Each row was made from one small tree. The marks that hang from a mark follow it in brackets, in alphabetical order. Every link used is in the known rows. Write each row's tree.
Known rows:
pesur{suto{firaf}}: [ 0.83 -0.50  1.21 -1.44 -0.24  0.50 -0.34 -1.17 -0.77 -1.35 -0.45 -2.56
  0.08 -2.08  2.80  0.91  2.94  0.88  0.28 -0.67  0.07 -0.93]
degubi{davif}: [-1.13 -0.85  1.43 -2.13 -0.38 -0.32 -0.62 -1.14 -0.51 -1.83 -1.79 -0.10
 -1.12 -1.88  2.54 -0.42  1.86  0.40  0.85 -1.20 -0.71 -1.21]
firaf{maseb sota{zapir} suto{pesur{davif{degubi}}}}: [-0.38 -1.08  1.39 -1.81  0.03  0.29 -2.00 -1.75  0.49 -0.90 -1.69  6.62
 -0.72  0.03  2.25  0.17  2.07 -0.13 -0.35  2.16 -0.61 -0.20]
perova{bana pesur{davif{degubi} suto{firaf{maseb sota}}}}: [-0.85 -0.98  2.50 -1.02  0.30 -0.21 -0.54 -0.87  0.18  0.40 -0.50  8.19
 -0.87 -1.82  3.37  0.76  2.96  0.45 -0.61 -1.34 -1.12 -0.77]
sota{firaf{suto{pesur{davif}}} zapir{maseb}}: [-1.25 -0.78  2.33 -1.67 -1.48  0.23 -1.15 -2.24 -1.56 -1.38 -1.29  0.83
 -0.59 -1.42  2.72  0.09  2.48  0.75 -0.12  2.62  0.24 -1.85]
perova{bana pesur{davif{degubi} suto{firaf}}}: [-1.09 -0.85  2.64 -1.10 -0.15 -0.24 -0.25 -0.83  0.01  0.13 -0.38  6.75
 -0.79 -2.11  3.54  0.69  2.97  0.73 -0.63 -1.70 -1.02 -1.05]
firaf{maseb sota{zapir}}: [-0.02 -1.04  0.95 -2.01  1.03 -0.19 -2.03 -1.65 -0.13 -0.62 -2.01  2.72
 -0.42 -0.58  2.37 -0.17  2.24 -0.18  0.83  1.44  1.20 -0.60]
suto{pesur{davif{degubi}}}: [-1.64 -0.53  1.47 -1.66 -0.20  0.20  0.79 -0.84  0.40 -1.67 -1.43  4.86
 -0.64 -1.82  2.68 -0.28  2.25  0.86 -0.14 -0.88 -0.53 -1.24]
firaf{maseb suto{pesur{davif}}}: [ 0.43 -1.07  2.15 -1.52 -0.57  0.30 -1.29 -1.52  0.60 -0.96 -1.17  6.15
 -0.16 -0.85  2.40 -0.07  2.06  0.15  0.14  0.83 -0.36 -0.51]
perova{bana pesur{davif suto{firaf{sota{zapir}}}}}: [-0.85 -1.07  2.35 -0.94  0.25 -0.16 -0.81 -1.32 -0.11  0.39 -0.27  5.08
 -0.48 -1.68  3.30  0.88  2.62  0.37 -0.65 -0.84 -0.65 -0.91]
sota{firaf{maseb suto{pesur}}}: [-0.36 -0.84  1.98 -1.50 -0.80  0.48 -1.35 -1.43 -0.37 -0.27 -1.29  2.04
 -0.19 -1.86  2.73 -0.14  2.46  0.75  0.60  1.32  0.07 -1.76]
bana{perova{pesur}}: [-0.21 -0.56  0.49 -1.46 -0.39 -0.43 -1.19 -1.15  0.08  1.12 -1.06  1.93
 -0.16 -2.32  2.24  0.02  1.94  0.79 -0.28 -0.36  1.07 -1.60]
bana{perova{pesur{davif suto}}}: [-0.47 -0.52  0.76 -1.17 -0.76 -0.31 -0.64 -1.07  0.03  0.93 -0.61  0.44
 -0.34 -2.03  2.07  0.60  2.21  0.77 -0.92  0.32 -0.25 -0.91]
perova{bana pesur{suto}}: [-0.89 -1.15  2.39 -0.91  0.10 -0.18 -2.03 -0.95 -0.26  0.23 -0.14  8.68
 -0.12 -2.13  3.57  0.27  2.50  0.42  0.03 -2.39  0.45 -1.43]
firaf{sota}: [-0.36 -0.88  0.28 -1.84  1.09  0.06 -0.73 -0.98 -0.11 -0.57 -1.79  2.63
 -0.26 -1.58  2.49 -0.39  2.28  0.17  0.95 -2.11  0.84 -0.65]
sota{firaf{suto{pesur}} zapir{maseb}}: [-1.02 -0.81  2.08 -1.71 -1.38  0.30 -1.76 -2.22 -1.67 -1.36 -1.28  1.69
 -0.39 -1.54  2.84  0.00  2.43  0.78  0.03  2.44  0.77 -2.15]
sota{firaf{suto}}: [-0.65 -0.69  1.65 -1.75 -1.03  0.30 -0.85 -1.18 -0.69 -0.40 -1.43 -1.41
 -0.30 -2.22  2.84 -0.26  2.71  0.96  0.80 -0.02  0.21 -1.69]
firaf{maseb sota{zapir} suto{pesur{davif}}}: [-0.12 -1.17  1.40 -1.62  0.20  0.35 -2.09 -1.95  0.45 -0.73 -1.51  5.76
 -0.48  0.04  2.13  0.19  1.89 -0.27 -0.25  2.33 -0.39 -0.19]
perova{pesur{davif}}: [-1.28 -0.89  1.18 -1.22 -0.18 -0.46 -0.47 -1.07  0.22 -0.50 -1.26  3.63
 -0.43 -1.83  3.01 -0.50  2.16  0.63  0.35 -0.87  0.12 -1.16]

Which tree is each row?
[-1.34 -1.20  2.64 -1.17  0.22 -0.58 -0.57 -0.96  0.41  0.45 -0.92  8.28
 -0.47 -2.00  3.37 -0.25  2.27  0.36  0.11 -2.28  0.15 -1.21]
perova{bana pesur{davif}}
[-0.87 -1.00  1.14 -1.76 -0.12  0.39 -1.38 -1.75 -0.27 -1.35 -1.58  7.26
 -0.82 -0.55  2.37  0.06  2.14  0.07 -0.54  0.21 -0.51 -0.41]
firaf{sota{zapir{maseb}} suto{pesur{davif{degubi}}}}
[ 0.71 -0.60  0.10 -1.46  1.22  0.81  0.32 -1.46  0.08 -0.62 -1.21  2.94
 -0.09 -2.13  2.63  0.36  1.88  0.64  0.23 -0.74  0.63 -1.62]
suto{firaf{sota} pesur}
[-1.52 -0.62  2.37 -1.95 -1.45  0.16 -1.46 -1.77 -0.69 -1.04 -1.52 -0.59
 -0.77 -1.05  2.76  0.10  2.63  0.89 -0.07  4.36 -0.17 -1.87]
sota{firaf{maseb suto{pesur{davif{degubi}}}} zapir}
[-1.01 -0.76  2.15 -1.80 -1.20  0.27 -2.11 -2.01 -0.80 -0.85 -1.33 -0.93
 -0.37 -1.12  2.75  0.10  2.36  0.77  0.24  4.09  0.61 -2.10]
sota{firaf{maseb suto{pesur}} zapir}
[-0.47 -0.20  1.71 -1.70 -0.76  0.19  1.43 -0.76 -0.35 -1.75 -0.87 -2.78
 -0.92 -1.79  2.69  1.02  3.51  1.08 -0.57 -0.18 -1.96 -0.21]
pesur{davif{degubi} suto{firaf}}
[ 0.52 -0.64  1.48 -1.29  0.09  0.35  0.76 -1.26 -0.15 -0.90 -0.77 -2.85
 -0.43 -1.31  2.24  1.23  3.04  0.40 -0.34  0.49 -1.75  0.28]
pesur{davif suto{firaf{maseb sota}}}
[ 0.19 -0.43  1.71 -1.40 -0.53  0.32  1.26 -1.11 -0.34 -1.43 -0.60 -4.76
 -0.33 -1.70  2.48  1.11  3.11  0.80 -0.32 -0.02 -1.58 -0.12]
pesur{davif suto{firaf}}
[-1.22 -0.68  1.89 -1.91 -0.87 -0.15 -1.13 -2.03 -1.93 -1.38 -1.63 -1.18
 -0.50 -1.88  2.91 -0.17  2.73  0.81  0.59  2.04  1.37 -2.12]
sota{firaf zapir{maseb}}
[-0.68 -1.12  2.47 -0.90  0.26 -0.18 -0.85 -1.53 -0.41  0.20 -0.29  7.08
 -0.53 -1.73  3.28  0.87  2.65  0.24 -0.65 -1.08 -0.52 -0.81]
perova{bana pesur{davif suto{firaf{sota{zapir{maseb}}}}}}
[-0.79 -0.28  1.36 -1.74 -0.42  0.24  1.11 -0.92 -0.44 -1.65 -1.01 -2.97
 -1.11 -1.35  2.56  1.17  3.43  0.88 -0.77  0.62 -2.03 -0.03]
pesur{davif{degubi} suto{firaf{sota{zapir}}}}
[ 0.03 -0.44  0.70 -1.23 -0.66 -0.21 -0.33 -1.17  0.00  0.96 -0.59 -0.87
 -0.36 -2.14  2.05  0.80  2.23  0.87 -0.99  0.45 -0.30 -1.06]
bana{perova{pesur{davif suto{firaf}}}}
[ 1.00 -0.72  0.57 -1.54  1.14  0.63 -0.60 -1.92  0.07 -0.64 -1.32  2.97
 -0.16 -1.42  2.49  0.50  1.87  0.40  0.14  1.72  0.86 -1.59]
suto{firaf{maseb sota{zapir}} pesur}
[-0.79 -0.81  2.16 -1.92 -1.44  0.06 -1.72 -2.12 -1.90 -1.29 -1.43 -0.27
 -0.47 -1.55  2.84 -0.05  2.69  0.75  0.34  2.13  0.92 -1.90]
sota{firaf{suto} zapir{maseb}}
[ 1.43 -0.73  0.72 -2.00  0.99  0.10 -0.64 -1.77 -0.29 -0.49 -1.71 -1.25
 -0.24 -1.33  2.54  0.39  2.40  0.35  0.76  1.29  1.18 -1.10]
suto{firaf{maseb sota{zapir}}}
[ 0.85 -0.64  0.95 -1.45  0.14  0.49 -0.78 -1.60 -1.19 -1.34 -0.63 -0.84
 -0.11 -1.71  2.67  1.05  2.89  0.54  0.03 -0.18  0.16 -0.68]
pesur{suto{firaf{sota{zapir{maseb}}}}}
[ 0.27 -0.55  0.46 -1.36  1.00  0.70  1.46 -1.43  0.40 -0.68 -1.29  1.35
 -0.31 -1.86  2.38  0.51  2.05  0.59 -0.24 -0.35 -0.55 -1.10]
suto{firaf{sota} pesur{davif}}
